Each row was made from one walk, in order. Every step used is in the known rows, and no mark comes twice. Write each row's walk.
In the rows, 128 means zero.
Known rows:
bigafi/muka/vusid/gumi: [169 111 166 101 113 103 134  75 135 184 128  99 133 197 119 132 117 120
  82 170 126 200 154 131]
muka/gomo/desepor: [179 114 157 177 110 132 134  83 104  90 128 174 147 152  65 112 159  95
 107 119 165 111 155 134]
desepor/vusid: [150 105 106 135 133 146  98 147 113 117 139  95 150 106 111 130 190 149
 116  95 130 126 104 129]
desepor/vusid/gomo/gumi: [ 68  82 102 113 170 146  89 136 130 112  94 111 117 127 125 137 179 115
 121 145 105 131 152 145]
muka/gumi: [130 157  99 167 104 126  87 130 167 101 123 119 131 122  64 125 113 132
 107  81 131 189 117  88]
vusid/gumi/desepor: [120 132 139 109 138 107 150 129 133 123 150  63 148 161 125 170  97 150
 131 135 129 146 113 106]
muka/gumi/vusid/gomo/bigafi/desepor: [ 71 171 141 140 121 170 122 151 164 121 102 190  65  64 123 121  52 139
 185 141 136 182 127 104]
bigafi/desepor: [179 131 149 170 114 119 176 150 155 136 108 143 144 157  83 116 137  93
 131  61 163 146 117  87]
muka/gumi/desepor/vusid/gomo: [ 36 130  67  74 136 196  57 190 133  86 142 119 114  88 144 163 154 176
 155 176  95 178 132 156]
bigafi/muka/desepor: [227 102 148 135 103  92 147  99 127 146 134 128 150 141 115 137 175 119
  84  75 133 159 125 119]
gumi/vusid/gomo: [122 142 112 108 133 109  97 164 119 164 163 114 104  97 181  90 163 116
 145 106 129 114 117 114]
gumi/desepor/vusid/gomo/bigafi/muka: [ 62  84 119 101 140 175 120 117 127 142  99 117  89 111 161 153 147 152
 158 221  92  93 117 208]
gumi/gomo/desepor: [192 148 140 176 110  91 149 126 114 125 151 142 130 157 131 115 124  95
 131  99 142  66 137 110]
gomo/desepor: [198 132 139 205 135  99 138 105 120 119 142 126 119 159  61 147 138 121
 119 113 159 100 130 116]
bigafi/vusid/gumi/desepor: [101 147 132  89 137 102 167 159 114 167 133  92 134 121 147 149  96 138
 151 152 149 137 126 125]
gomo/bigafi/gumi/desepor: [109 174 117 142 144 136 159 112 160 123 139 141 130 142 142 143  61 164
 136 122 113 100  95 152]
desepor/vusid/gumi/gomo/bigafi/muka: [115  77 159  95 109 121 157  90 102 141  86  88 122 123 155 130  96 122
 132 198  96  95 131 145]
muka/gumi/gomo: [122 172  96 134  78 125 100 149 160 101 143 130 138 119 137  92  95 105
 119  68 119 152 128  85]
bigafi/gumi/vusid/gomo: [121 171  93  78 141  96 123 178 113 180 149 130 111 115 207  76 153 118
 139 122 109 113 145 127]
muka/gomo: [143 112 136 142  93 144 118  95 130 109 131 153 169 136  97  83 170  89
  96  71 153 127 128 119]
gumi/desepor: [135 151 113 143 124 128 132 144 152 121 167  94 149 145 135 149 128 142
 130  82 128 127  94 118]
desepor/vusid/gumi: [131  85 130 102 145 127 117 137  92 122 117  67 151 119 104 157 161 151
 118 150 127 149 120 109]
vusid/gumi/gomo: [138 126 140 104 109  84 153 133 118 140 132  90 156 159 155 108 102  94
 125 106 130 104 131  80]

Which walk is each row?
[ 64 128 105 127 153  98 127 144 146 168  69 155 100 122 124 100 141  75
 133 137 145 110 167 141] -> bigafi/vusid/gomo/gumi
[ 83 106 116 150 155 107 114 111 160 125  87 122 116 161 105 123 137  87
 113 117 123 122 149 117] -> vusid/gomo/gumi
[152 177  98 104 102  86 159 154 130 147 137 138 159 159 190  70 125  89
 116  58 114  81 140 115] -> bigafi/gumi/gomo
[129 158 119 164 140 112 154  93 151 136 104 154 127 137 100 108  89 137
 118 104 126  92 104 132] -> gomo/bigafi/gumi
[ 62 133  68  42 157 161 116 193 109 133 139 125 136 123 198 134 183 159
 147 167  87 107 145 184] -> bigafi/gumi/desepor/vusid/gomo
[166  95 146 133  71 122 137  75 133 135 100 135 152 165  94  68 177  65
  85 102 138 130 151 142] -> bigafi/muka/gomo
[159 143 136 145 150 100 114 148  94 150 157 134  79 111 152 127 153 123
 155 158 141  92 147 129] -> gumi/vusid/gomo/desepor
[187 174 119 140 117  74 174 139 107 134 139 162 138 170 155  98 116  96
 127 109 124  63 165 129] -> bigafi/gumi/gomo/desepor
[185 104 128 171 147 136 116 132  87 103 139 118 126 121  78 161 181 155
 125 143 138 113 129 142] -> gomo/desepor/vusid
[139 180 113 137 103 120  77 153 149 112 169  98 116  78 130 116 101 157
 125  67 119 201 113  80] -> muka/gumi/vusid
[ 81 123 116 130 109 189 100 104 154  94 117 104  99  98 106 179  84 194
 138 179  85 181 111 174] -> gomo/bigafi/muka/gumi/desepor/vusid
[189 125 186 103 102  83 158  78 102 171 149 138 121 211 157 134  88 103
 108 204 124 146 189 143] -> bigafi/muka/vusid/gumi/gomo/desepor
[107 135 130 160 143 118 134 113 177  97 142  81 143 175 118 162  90 129
 117  84 114 145 124 120] -> gomo/gumi/desepor
[ 91  69 199 105 125 201 170  92 102  83  62 170 154 101  76 141 106 127
 142 184 158 159 135 135] -> muka/gomo/bigafi/desepor/vusid/gumi
[ 98  92  87 101 149 154  86 161 106 133 113 121 124 101 137 117 215 126
 134 143 123 108 124 148] -> desepor/vusid/gomo
[126 141 138 168 107 125 140 100 152 129 130 149 127 119 153  94  75 107
 135  85 131  59  92 110] -> gumi/gomo/bigafi
[169  88 155 137 161 117 134 121  67 107 122  85 129 133  68 192 151 160
 127 200 141 132 148 125] -> gomo/desepor/vusid/gumi
[145  87 161 101 141 141 169 164 106 120  86 105 151 135  88 163 146 136
 142 144 149 177 133 100] -> bigafi/desepor/vusid/gumi
[116 148 135 177 126 122 144 108 141 167 101 166 103  79 102 101  92 119
 141 119 168  89  95 136] -> gomo/bigafi/vusid
[ 80 162 114  99 151 158 113  89 155 168 122 219 101 141 161  96  95 138
 121 179 118 129 134 176] -> muka/vusid/gomo/bigafi/gumi
[ 84 129 134 136 147 172  91  82 158 157 135 198  96 127 141 111 105 136
 127 173 137 131 110 160] -> muka/vusid/gomo/bigafi
[115 119 104 115 133 165 109 166 120 108 174  85 152 110 150 161 165 177
 136 109 111 135  95 146] -> gumi/desepor/vusid
[183  94 127 111 135 145 104 145  89  96 162 142 171  75 136 162 205 176
 103  80 134 163 103 119] -> muka/desepor/vusid
[ 53 124 109 122 160 128 122 133 169 113 117 105 119 166 143 153 115 113
 135 132 106 124 144 139] -> vusid/gomo/gumi/desepor
[129  91 169  68 135 144 139 112  78  93 137 145 158  64 182 169 100 178
 133 162 121 127 105 117] -> muka/desepor/vusid/gumi/gomo/bigafi
[127 164 116 139 131 124  81 154 115 114 149 146  65  90 119 138 112 143
 155 170 126 164 160 116] -> muka/gumi/vusid/gomo/desepor
[136 142 168 167 102 137 197 126 161 130 104 185 130 128 141  98  61  89
 158  77 151  86 105 100] -> gumi/gomo/bigafi/desepor
